Each row comes from the steps of one path. Every step used is in the known rows, and no mark comes twice. Write the path behind each row, first mark first.
Known rows
duzurel > porer > bevip > vofeni: +1.06, +1.16, -0.44, +0.97, -4.08, +1.73, -3.48, +0.48, +3.42, -3.34, +1.00, -1.54, -0.88, -2.69, +0.76, +0.37, +1.93, +1.75, +1.38, -0.21, +0.50, +0.56, -1.20, -1.54, -1.84
duzurel > porer > tudefa > zikel > bevip: -3.63, -0.53, +1.75, +2.48, -6.03, +0.61, -1.86, -1.68, -2.52, +1.29, +1.28, +0.70, -1.21, -0.66, -2.32, -4.90, +1.13, -3.56, -0.63, +2.58, +1.28, -2.75, +0.46, -2.64, +2.37
figir > vofeni > tudefa > porer: +0.04, +0.74, +0.15, -0.23, +7.71, +1.12, +3.81, +0.87, -1.65, -0.29, +5.04, +4.19, -2.57, +1.55, +4.18, +1.42, -3.02, -2.80, -1.37, +1.15, -2.12, -0.25, -0.96, +2.05, +6.00
figir > vofeni: +1.96, +3.30, -0.18, -0.66, +4.07, +3.21, +1.79, +1.14, -0.23, -0.23, +1.67, +0.55, -1.38, +0.52, +2.14, +3.79, -1.12, -0.43, +0.41, -0.85, -2.07, +0.87, -0.01, +2.90, +4.63
tudefa > zikel: +0.80, +2.91, +1.83, +0.99, +2.54, -2.49, +2.93, -0.48, -3.83, +0.69, -0.77, +1.04, +1.99, +2.05, +2.22, -0.47, +1.39, +0.63, +0.74, -0.19, -0.51, -2.92, +1.25, +2.96, +6.21
porer > bevip > vofeni > tudefa > zikel > duzurel: -1.98, -0.76, -1.03, -1.44, -1.87, -3.40, +1.70, +0.24, -0.05, +0.23, -0.52, -0.53, +2.05, +1.18, +0.09, +3.16, -3.01, -0.92, +4.28, +0.77, -2.73, -0.26, -0.42, +1.29, -1.92
tudefa > porer > bevip > vofeni: -2.61, -0.34, -0.99, +3.04, -0.72, +2.32, +1.44, +2.33, +0.06, -4.02, +1.60, -0.49, -2.20, -1.38, +5.85, +1.64, -2.11, -0.02, +1.37, -2.03, -0.85, +1.84, -1.65, -0.17, +1.74
vofeni > duzurel: +3.40, -0.89, -1.01, -2.42, +7.53, +0.23, +1.38, +0.33, -2.72, +2.61, -1.46, +0.98, +3.48, +0.57, +1.18, +0.82, +1.20, +2.47, -1.37, -3.71, -0.30, +1.19, -1.04, +5.20, -3.31
zikel > bevip > vofeni > vezu: -2.03, +4.46, -2.27, -1.06, +0.67, +0.38, +1.74, +0.70, +4.07, -3.82, -6.75, -0.42, -1.77, -5.73, -0.36, +2.92, -4.39, +3.65, +2.16, -3.02, +0.17, +3.61, +0.91, -0.32, -0.42
vofeni > duzurel > porer > tudefa > zikel: +2.36, -3.50, +0.66, +0.80, -0.26, -0.53, -2.76, -0.35, -2.95, +3.55, +0.73, +0.01, +2.10, +3.24, -1.47, -4.24, +4.18, -0.84, -4.35, +1.17, +1.81, -0.86, -0.01, +0.95, -1.09
duzurel > porer > tudefa: -0.15, -3.38, -0.29, +1.55, -1.21, +0.95, -1.59, -0.78, -1.16, +0.53, +3.57, +2.51, -0.97, -1.17, -0.55, -5.64, +3.66, -1.90, -3.59, -0.46, +1.64, -2.36, -1.86, -0.92, +1.52
vofeni > bevip: +1.54, +3.01, +0.26, -4.36, +5.39, -1.72, +0.80, +0.59, -3.35, +0.47, +1.76, +3.70, +5.12, -0.76, +1.39, +1.98, +0.52, +0.80, -1.63, -2.51, +0.83, -2.69, -3.72, +6.11, -3.79
zikel > bevip > vofeni > tudefa > porer: -5.69, +2.40, +0.23, +0.09, +2.44, +2.11, +3.32, +0.16, +0.60, -3.50, -0.87, +1.19, -3.01, -4.98, +1.54, +1.16, -4.72, +0.24, +0.18, -0.90, -0.03, +0.85, +0.28, -1.53, +1.03
duzurel > porer > bevip > vofeni > tudefa: -0.23, -0.05, -1.10, -0.62, -1.01, -0.17, -2.55, +0.13, +2.79, -2.29, +2.11, +0.51, +0.49, -2.72, +0.43, -0.39, +1.90, +0.46, -0.13, +0.59, +0.43, -0.88, -2.04, -0.50, -2.59
porer > bevip: -0.81, -0.47, -1.79, -0.87, +0.23, +0.43, +0.23, +1.00, -3.81, +0.72, +1.62, +1.02, +3.35, -0.63, +3.25, +1.67, -0.93, -1.69, +3.40, -2.32, -2.66, -0.89, -3.53, +5.07, -2.41
duzurel > porer > tudefa > zikel: -0.23, -2.10, +1.88, +3.24, -3.18, -1.36, -1.60, -1.36, -2.29, +1.07, +2.39, +1.45, -0.09, +1.20, -0.98, -5.62, +4.33, -2.16, -2.70, +2.30, +1.59, -3.45, +0.68, -0.84, +4.74
vofeni > duzurel > porer > bevip: +3.79, -2.07, -1.68, -1.84, +0.72, +0.76, -3.96, +0.88, -1.44, +2.39, +0.56, +0.20, +3.20, +1.02, +0.13, -0.08, +1.90, +0.47, +1.02, -1.39, +0.07, +1.11, -3.10, +1.82, -7.99
vofeni > duzurel > porer: +5.36, -0.50, -0.19, -1.63, +4.43, +0.03, -1.58, -0.24, -0.08, +1.71, -0.14, +0.96, +1.40, +0.32, -0.57, -1.63, +2.91, +2.67, -1.52, -1.95, +1.46, +0.71, -1.14, +0.49, -4.13

Which path is each row?
-2.46, +0.86, -0.27, +0.20, -0.18, -1.80, +0.80, +0.68, -1.17, -0.88, -0.32, -0.71, +3.76, -0.14, +2.51, +2.93, -0.09, -0.29, +0.65, +1.23, -1.77, -0.78, -0.37, +4.64, +0.76
porer > bevip > vofeni > tudefa > zikel
+4.18, +1.72, +0.06, -0.22, +2.47, +1.79, -1.93, +0.12, +5.10, -2.24, -2.17, -2.37, -0.65, -1.85, -0.22, +0.82, +3.13, +5.77, -2.82, -1.83, +2.50, +2.41, +1.02, -1.20, -2.39
bevip > vofeni > duzurel > porer
+0.56, -2.03, +0.44, -2.71, -1.06, -5.69, +1.32, -1.62, -2.81, +3.41, +2.32, +3.82, +1.83, +3.34, -1.63, -2.18, -1.66, -3.37, +4.98, +2.03, -2.34, -4.00, -0.97, -0.64, -1.77
vofeni > tudefa > zikel > duzurel > porer > bevip
+1.31, +1.00, +0.73, +0.75, -7.15, -2.38, -1.16, -0.31, +2.35, -0.52, -0.86, -2.02, -2.06, +2.22, -1.59, +0.89, -1.50, -0.03, +5.55, +1.09, -0.63, -0.51, +1.65, -5.05, +0.15
tudefa > zikel > duzurel > porer > bevip > vofeni
+0.16, -0.48, -2.53, -0.76, +0.72, +2.06, -1.55, +2.30, +0.72, -0.79, -2.38, -3.50, +3.56, -0.78, +1.79, +4.79, -0.10, +2.28, +0.81, -2.44, -1.03, +3.48, -1.69, +4.09, -5.96
porer > bevip > vofeni > duzurel
-1.80, +0.48, +0.38, +0.98, +6.53, -0.38, +4.61, +0.22, +1.79, -4.18, +1.32, +2.20, -2.27, -2.71, +4.32, -0.10, -0.57, +2.12, -3.02, -1.23, +0.34, -0.20, +0.07, +0.29, +4.40
bevip > vofeni > tudefa > porer
+0.96, -2.10, -0.69, +1.12, +0.45, +2.12, -2.87, +0.35, +3.61, -1.08, -1.30, -2.66, -0.45, -1.58, -1.07, -1.34, +3.79, +2.97, -5.37, -0.76, +2.52, +2.10, +0.41, -0.53, -2.13
bevip > vofeni > duzurel > porer > tudefa
+5.96, +1.59, -0.15, -1.63, +3.69, +3.52, -2.32, +0.63, +1.93, +1.53, +1.07, -0.67, -1.03, +2.25, -0.69, +2.37, +0.96, +0.62, -0.91, +0.42, +0.03, +2.76, +0.28, +0.04, -1.07
figir > vofeni > duzurel > porer
+1.17, +1.51, +1.75, -1.32, +0.91, -3.75, +1.98, -1.78, +3.86, -1.35, -0.82, +0.90, -1.99, +0.12, -2.43, -1.01, +0.11, +1.96, +0.55, +1.43, +0.43, -1.68, +2.98, -3.36, +2.77
bevip > vofeni > tudefa > zikel > duzurel > porer
+2.98, -1.06, +0.55, +1.31, -0.51, +2.37, -3.02, +0.36, -0.77, +3.29, +1.41, -1.69, -0.27, +4.91, -1.51, +0.32, +1.92, -2.49, -2.97, +3.49, +0.44, +1.19, +1.40, +0.54, +2.02
figir > vofeni > duzurel > porer > tudefa > zikel
-6.36, -0.81, +0.92, +2.21, -3.59, +0.29, +1.39, -1.00, -5.98, +2.28, -0.55, -0.28, +1.25, -0.18, -0.81, -1.99, -1.33, -4.65, -0.22, +1.15, -0.54, -2.04, +0.47, +1.81, +3.35
porer > tudefa > zikel > bevip
-3.56, -0.33, -0.55, +0.48, -3.23, +4.90, -3.20, -0.02, +2.51, -0.62, -3.19, -3.59, -1.18, -3.98, -3.23, -0.03, -0.49, +0.84, -2.21, -0.41, +1.96, +3.39, +0.61, -2.92, -5.10
zikel > bevip > vofeni > duzurel > porer > tudefa
-0.24, +0.25, +0.67, +0.82, -3.79, +3.75, -3.55, +0.11, -1.03, +3.73, -0.05, -2.48, -0.97, +3.38, -2.99, +1.13, -1.07, -3.61, -0.85, +4.13, -0.17, +2.02, +1.86, -1.65, -0.18
figir > vofeni > duzurel > porer > tudefa > zikel > bevip
+1.69, -1.23, -1.43, -1.14, -5.34, +0.18, -1.44, +0.12, +4.23, -1.13, +0.25, -0.52, -3.02, -0.51, -1.95, +0.60, -2.26, +0.41, +6.01, -1.41, -1.34, +1.00, -1.14, -5.60, -4.63
zikel > duzurel > porer > bevip > vofeni
+3.02, +0.65, +1.50, -0.75, -2.41, -3.98, +1.30, -1.81, -0.37, +1.58, +0.24, +1.62, -2.37, +3.45, -2.11, -2.49, -0.81, +0.05, +4.93, +0.17, -0.66, -2.82, +1.64, -4.64, +2.71
tudefa > zikel > duzurel > porer
+1.14, -1.36, +1.07, +2.57, -1.47, +0.75, -2.38, +0.03, +2.09, -0.35, -2.03, -3.87, +0.07, +0.75, -1.43, -1.44, +3.91, +2.43, -5.05, +1.42, +2.86, +1.35, +2.28, -1.08, +0.72
bevip > vofeni > duzurel > porer > tudefa > zikel
-0.65, +4.94, +2.26, +0.63, -2.98, +1.40, -1.78, -0.72, +1.71, -0.81, -4.81, -4.00, -0.67, -0.57, -2.02, +1.45, -0.22, +2.76, +0.83, +1.45, +1.87, +1.47, +3.48, -3.23, -0.46
tudefa > zikel > bevip > vofeni > duzurel > porer
+3.22, +1.48, +1.55, -2.04, +1.66, -2.00, +1.61, -1.37, +0.86, +2.37, +2.68, +2.67, -2.34, +4.66, -2.27, +0.97, -2.22, -2.51, +2.57, +3.57, -1.77, -1.79, +1.65, -2.45, +4.01
figir > vofeni > tudefa > zikel > duzurel > porer
-0.70, +1.92, -0.19, -1.28, +6.78, -0.87, +3.05, -0.46, +1.92, -2.84, -0.58, +1.34, +0.76, -3.48, +1.86, +1.35, +0.67, +3.12, -3.14, -1.40, +0.25, -0.58, +0.20, +2.95, +2.46
bevip > vofeni > tudefa
-0.88, +3.14, +1.48, +0.15, +4.62, -3.04, +3.17, -0.41, +0.62, -2.16, -1.42, -0.06, +1.49, -0.90, +1.33, +1.08, +1.36, +2.55, -2.48, +0.89, -0.01, -1.88, +2.34, +2.92, +5.85
bevip > vofeni > tudefa > zikel
-2.48, -2.98, -0.88, -0.54, +4.95, -1.71, +3.35, +1.05, -5.37, +0.61, +5.32, +5.77, +1.57, +0.16, +5.05, -1.26, -2.11, -3.24, +0.84, -0.73, -2.46, -1.76, -3.95, +3.62, -0.04
vofeni > tudefa > porer > bevip
+0.94, -2.22, -1.64, -2.71, -2.63, -1.86, -0.70, -0.40, +3.72, -0.26, +1.68, +1.77, -1.74, -0.81, -2.48, +0.28, -2.48, -0.44, +4.73, -0.44, -1.41, -0.24, -1.66, -3.78, -5.45
zikel > duzurel > porer > bevip > vofeni > tudefa
-0.72, -1.60, -1.59, +1.91, +1.19, +2.36, +0.41, +2.73, -0.17, -1.77, +0.25, -1.46, -0.53, +0.13, +5.47, +2.45, -1.74, +0.92, +0.38, -2.43, -0.43, +3.59, -1.75, +0.75, -2.76
tudefa > porer > bevip > vofeni > duzurel
-5.59, -0.89, +0.38, +1.95, -3.10, +1.88, +0.02, -0.02, -2.48, +1.58, -3.72, -3.96, +1.63, -0.07, -1.65, +0.39, -0.92, -1.54, -2.48, +1.24, +0.75, +1.36, +1.71, +1.46, -0.18
porer > tudefa > zikel > bevip > vofeni > duzurel
-2.38, -4.33, +0.45, +0.96, -2.66, -2.75, +3.21, -1.05, -4.55, +3.44, +0.61, +1.50, +0.11, +3.45, -1.35, -2.79, -1.47, -4.21, +1.06, -0.38, -1.43, -2.50, +0.32, +0.40, +2.93
porer > tudefa > zikel > duzurel
-2.25, +0.18, +0.09, +2.59, -6.45, -1.17, -1.72, -0.40, +2.78, -1.94, -3.12, -1.08, -2.99, -2.20, -2.75, -2.98, +0.25, -0.09, -1.46, +2.00, +2.63, +0.48, +2.05, -3.56, +2.92
duzurel > porer > tudefa > zikel > bevip > vofeni > vezu
+0.64, -4.96, -0.99, -0.52, -2.82, -0.92, -0.11, -1.50, +0.50, +2.32, +2.72, +3.13, -3.24, +0.42, -3.79, -4.79, -0.92, -2.65, +1.51, -1.32, -0.20, -1.51, -1.44, -4.40, -1.62
zikel > duzurel > porer > tudefa
-2.10, +4.80, +1.69, +0.12, -0.94, +1.17, +0.91, -0.02, -0.57, -0.51, -6.18, -4.35, +1.14, -0.61, -0.65, +3.66, -2.01, +2.26, +1.13, +0.16, +0.33, +1.98, +3.20, +0.35, +0.35
tudefa > zikel > bevip > vofeni > duzurel
